Known rows, with every step that occurs
u -> x -> j: -.47	-.62	-.24	.02	-.11	.24	.03	-.27	-.14	.45	.07	-.14	.41	-.15	.36	-.21	.08	-.12	.23	.34	.08	.06	-.19	-.13
b -> p -> z -> u -> x: -.05	.65	-.06	.41	-.24	-.27	.28	-.34	-.44	.34	-.09	.06	.27	-.35	.12	.13	.18	.31	.60	.08	-.03	.29	.30	.20
b -> p: .00	-.25	-.08	.17	-.06	-.07	.05	-.03	.03	.48	-.08	-.29	.13	.25	-.23	.33	.11	.26	-.06	.00	.37	-.38	-.03	-.28
p -> z -> u -> x: -.03	.45	.02	.15	-.19	-.01	.22	-.08	-.33	-.08	-.01	.11	.08	-.47	.38	-.12	.07	.10	.54	-.01	-.28	.40	.23	.21
j -> x -> q: .11	-.82	.15	.07	.09	.30	-.39	.17	-.26	.25	.07	.04	-.18	.59	-.29	.06	-.23	-.12	-.18	.17	.13	.38	.18	.34
b -> p -> z -> j -> x: .24	.03	-.53	.36	-.07	-.23	.27	.17	.33	-.06	-.24	.09	-.11	.11	-.46	.15	.05	.02	.20	-.15	-.12	.43	.19	.15
x -> j -> z -> p -> b: -.36	.31	.10	.01	-.23	.67	-.45	.43	.65	.01	.26	-.18	.07	.30	-.06	-.38	-.07	-.27	-.40	-.17	.31	-.24	-.64	-.26
b -> p -> z: .15	.12	-.29	.26	-.13	.08	.11	-.06	.16	.19	-.03	-.39	.28	-.04	-.27	.24	.24	.15	.21	-.21	.14	.08	.10	.06
u -> z -> j -> x: .18	-.23	-.15	-.34	.20	-.50	.15	.08	.32	-.13	-.40	.26	-.57	.13	-.21	.07	.13	.10	-.01	.12	-.26	.05	-.02	-.13
p -> z: .21	-.12	-.16	-.01	-.16	.32	.08	.17	.18	-.20	.03	-.33	.14	-.19	-.01	-.04	.10	-.06	.19	-.30	-.05	.15	.13	.03
k -> b -> p: .16	-.31	-.41	.25	.07	-.37	.26	-.33	.02	.29	.10	-.41	.07	.05	-.22	.23	.53	.52	-.04	.07	.21	-.06	.13	-.39
j -> z -> p: -.20	.10	.19	-.04	.03	.41	-.38	.39	.47	.05	-.10	-.12	.08	.22	-.31	-.14	-.26	.18	-.46	.00	.36	-.50	.00	-.34
q -> x: .21	-.61	.08	.19	-.11	.52	.07	-.16	.04	-.06	-.19	-.19	.25	-.01	.25	-.21	.00	-.47	-.08	.24	.06	-.49	-.01	-.18
j -> x -> p -> z -> u: .11	.42	.39	.08	.12	-.33	-.03	.73	-.01	-.79	.13	.41	-.27	-.22	-.31	.30	-.20	-.06	.15	-.58	-.78	.61	.27	.33
j -> x -> p: -.11	-.50	.32	-.15	.27	-.13	-.25	.56	-.10	-.61	.14	.22	-.06	.27	-.52	.28	-.20	-.16	-.39	-.39	-.39	.14	.07	.18
u -> z: .10	-.27	.09	-.41	.15	-.15	.08	-.09	.10	.11	-.16	-.27	-.15	-.03	-.06	.17	.33	.21	.02	.05	-.04	-.29	-.10	-.25
x -> j -> z: -.27	-.49	-.04	.09	-.18	.02	-.26	.18	.76	.13	-.39	-.39	-.14	.11	.17	-.20	-.19	-.07	-.17	.15	.23	-.21	-.50	-.36
j -> z -> p -> b: -.06	.45	.39	-.08	-.15	.61	-.56	.41	.36	-.23	.20	-.08	-.01	.44	-.30	-.37	-.08	-.16	-.52	-.23	.35	-.49	-.39	-.07
b -> p -> z -> u -> x -> q: .04	.54	-.10	.39	-.09	-.13	.05	-.68	-.86	.67	.09	.05	.24	-.16	.18	.15	-.03	.40	.55	.30	.27	.47	.40	.54
x -> p -> b: .02	.15	.40	-.45	.11	.13	-.18	.13	-.18	-.68	.51	.00	-.02	.28	-.09	.13	.06	-.29	-.45	-.58	-.12	-.33	-.31	.13
z -> j: .22	-.23	-.31	-.22	.02	-.20	.22	-.04	.30	.07	-.16	-.05	-.34	-.03	.27	.03	-.19	.06	-.18	.08	.19	-.39	.04	-.48
k -> b -> p -> z -> j -> x: .43	-.02	-.87	.47	.01	-.57	.51	-.05	.42	-.18	-.02	.00	-.20	-.15	-.43	-.03	.43	.28	.24	-.12	-.20	.81	.30	.01

Rows
.27	.70	-.02	.42	-.18	-.35	.26	.09	.11	.22	-.20	-.07	-.07	-.27	-.02	.43	.11	.36	.43	-.24	.00	.08	.20	-.12 => b -> p -> z -> u
.06	-.36	.28	-.12	.24	.26	.00	-.09	-.08	-.54	.11	-.01	.37	-.17	.11	.06	-.15	-.48	-.34	-.04	-.12	-.50	.03	.00 => q -> x -> p
-.13	.26	.44	.11	-.16	-.29	-.23	-.05	-.11	.02	-.56	.10	-.31	.00	.35	-.26	-.26	.22	.03	.31	.10	-.26	-.01	-.02 => j -> z -> u -> x
-.16	.74	.61	-.30	.04	-.10	-.08	-.08	-.76	-.49	.41	.43	-.07	-.05	.31	.03	.04	-.09	-.05	-.28	-.32	-.15	-.15	.32 => z -> u -> x -> p -> b
-.57	-.51	-.06	.13	-.23	.17	-.26	-.24	.23	.22	-.32	-.20	.21	-.01	.31	-.48	-.13	-.09	.02	.38	.25	-.07	-.39	-.02 => u -> x -> j -> z
.29	.32	-.65	.15	-.08	-.31	.42	-.25	.30	.17	-.20	-.18	.02	-.21	-.10	.15	.10	.19	.20	-.07	.22	-.02	.17	-.14 => b -> p -> z -> j
.31	-.04	-.53	.39	.05	-.22	.04	-.24	-.01	.35	-.09	.13	-.18	.27	-.39	.15	-.13	.07	.12	.18	.20	.65	.30	.47 => b -> p -> z -> j -> x -> q
.16	-.40	-.19	.00	.01	-.15	.05	.39	.35	-.08	-.25	.23	-.44	.26	-.17	-.02	-.21	-.11	-.17	.00	-.14	.06	.05	-.18 => z -> j -> x
.03	-.15	.12	-.05	.20	.07	-.08	.57	.03	-.81	.27	.16	.14	-.02	-.56	.14	-.06	-.24	-.08	-.56	-.53	.58	.19	.52 => j -> x -> p -> z
.05	-.07	.03	-.59	.56	-.75	.11	.08	.11	-.63	-.16	.44	-.45	-.07	-.30	.27	-.03	.07	-.27	-.11	-.50	.09	.07	.04 => u -> z -> j -> x -> p
-.15	-.72	-.19	.28	-.13	.49	.17	-.19	.36	.20	-.08	-.30	.35	-.18	.45	-.25	-.01	-.62	.08	.36	.00	-.22	-.31	-.35 => q -> x -> j
.36	.12	-.49	-.12	-.11	-.08	.34	.03	.47	-.21	-.13	-.15	-.13	-.33	.20	-.10	-.05	-.04	.14	-.14	.03	.07	.12	-.15 => p -> z -> j
-.33	-.15	.00	.35	-.09	.71	-.20	.15	.69	.14	-.15	-.16	.48	-.14	.16	-.39	-.31	-.49	-.27	.39	.34	-.39	-.32	-.39 => q -> x -> j -> z -> p
.22	-.03	-.25	-.54	.19	-.48	.34	-.28	.30	.08	-.33	-.01	-.41	-.19	.23	.11	.15	.26	-.05	.15	.01	-.37	-.07	-.42 => u -> z -> j
-.06	.36	.20	-.22	-.08	.74	-.22	.36	-.05	-.04	.60	-.03	.18	.30	-.22	-.11	.15	-.21	-.32	-.36	.25	-.37	-.16	-.20 => z -> p -> b
-.07	.51	.24	-.51	.12	.42	-.12	.14	-.07	-.02	.49	-.02	.07	.16	-.26	-.01	.49	.04	-.20	-.27	.00	-.32	-.21	-.12 => u -> z -> p -> b
-.31	.55	-.35	.53	-.31	-.24	.42	-.30	-.16	.59	-.05	-.02	.38	-.51	.33	.16	.17	.17	.76	.15	-.13	.55	.00	.02 => b -> p -> z -> u -> x -> j
-.15	.25	.05	-.40	.28	.14	.01	.09	.09	.22	.21	-.10	.21	-.12	-.31	.21	.26	.34	-.14	.01	.11	-.35	.13	-.37 => u -> z -> p
.00	-.14	.48	-.21	.13	.22	-.35	.51	-.20	-.81	.44	.30	-.18	.49	-.48	.07	.06	-.52	-.44	-.64	-.41	.07	-.25	.42 => j -> x -> p -> b
.08	.39	.04	.14	-.07	.07	-.02	-.41	-.70	.34	.16	.12	.09	-.29	.46	-.16	-.14	.16	.46	.27	.08	.59	.34	.54 => p -> z -> u -> x -> q
-.14	.16	.26	.02	-.10	-.12	.06	-.11	-.46	.24	-.10	.19	-.06	-.16	.37	-.03	-.01	.21	.25	.22	-.05	-.08	.13	-.15 => z -> u -> x
-.44	.05	-.04	.15	-.20	-.11	.19	-.12	-.21	.52	-.03	.12	.03	-.33	.63	-.02	-.08	.06	.40	.34	-.10	.15	-.08	-.30 => z -> u -> x -> j
-.05	.06	.26	.02	.03	-.02	-.13	-.50	-.78	.63	.08	.18	-.14	.06	.52	-.01	-.26	.27	.18	.49	.25	.11	.24	.22 => z -> u -> x -> q
.13	-.03	.44	-.15	.12	.48	-.12	-.16	-.23	-.84	.30	.02	.27	.08	.15	-.15	.07	-.79	-.39	-.32	-.20	-.49	-.36	.26 => q -> x -> p -> b
-.08	.13	.41	.12	-.05	-.14	-.46	-.41	-.44	.35	-.37	.11	-.33	.22	.46	-.29	-.45	.33	-.06	.57	.40	-.04	.05	.30 => j -> z -> u -> x -> q
.29	-.42	-.15	-.32	.32	-.44	-.01	-.22	-.09	.24	-.22	.21	-.55	.26	-.08	.09	-.05	.14	-.13	.46	.03	.27	.11	.18 => u -> z -> j -> x -> q
-.34	-.22	.19	-.34	.25	.02	-.07	-.27	-.62	-.27	.28	.12	.43	-.12	.01	.03	-.08	.01	-.18	-.06	.00	-.14	.13	.23 => u -> x -> p
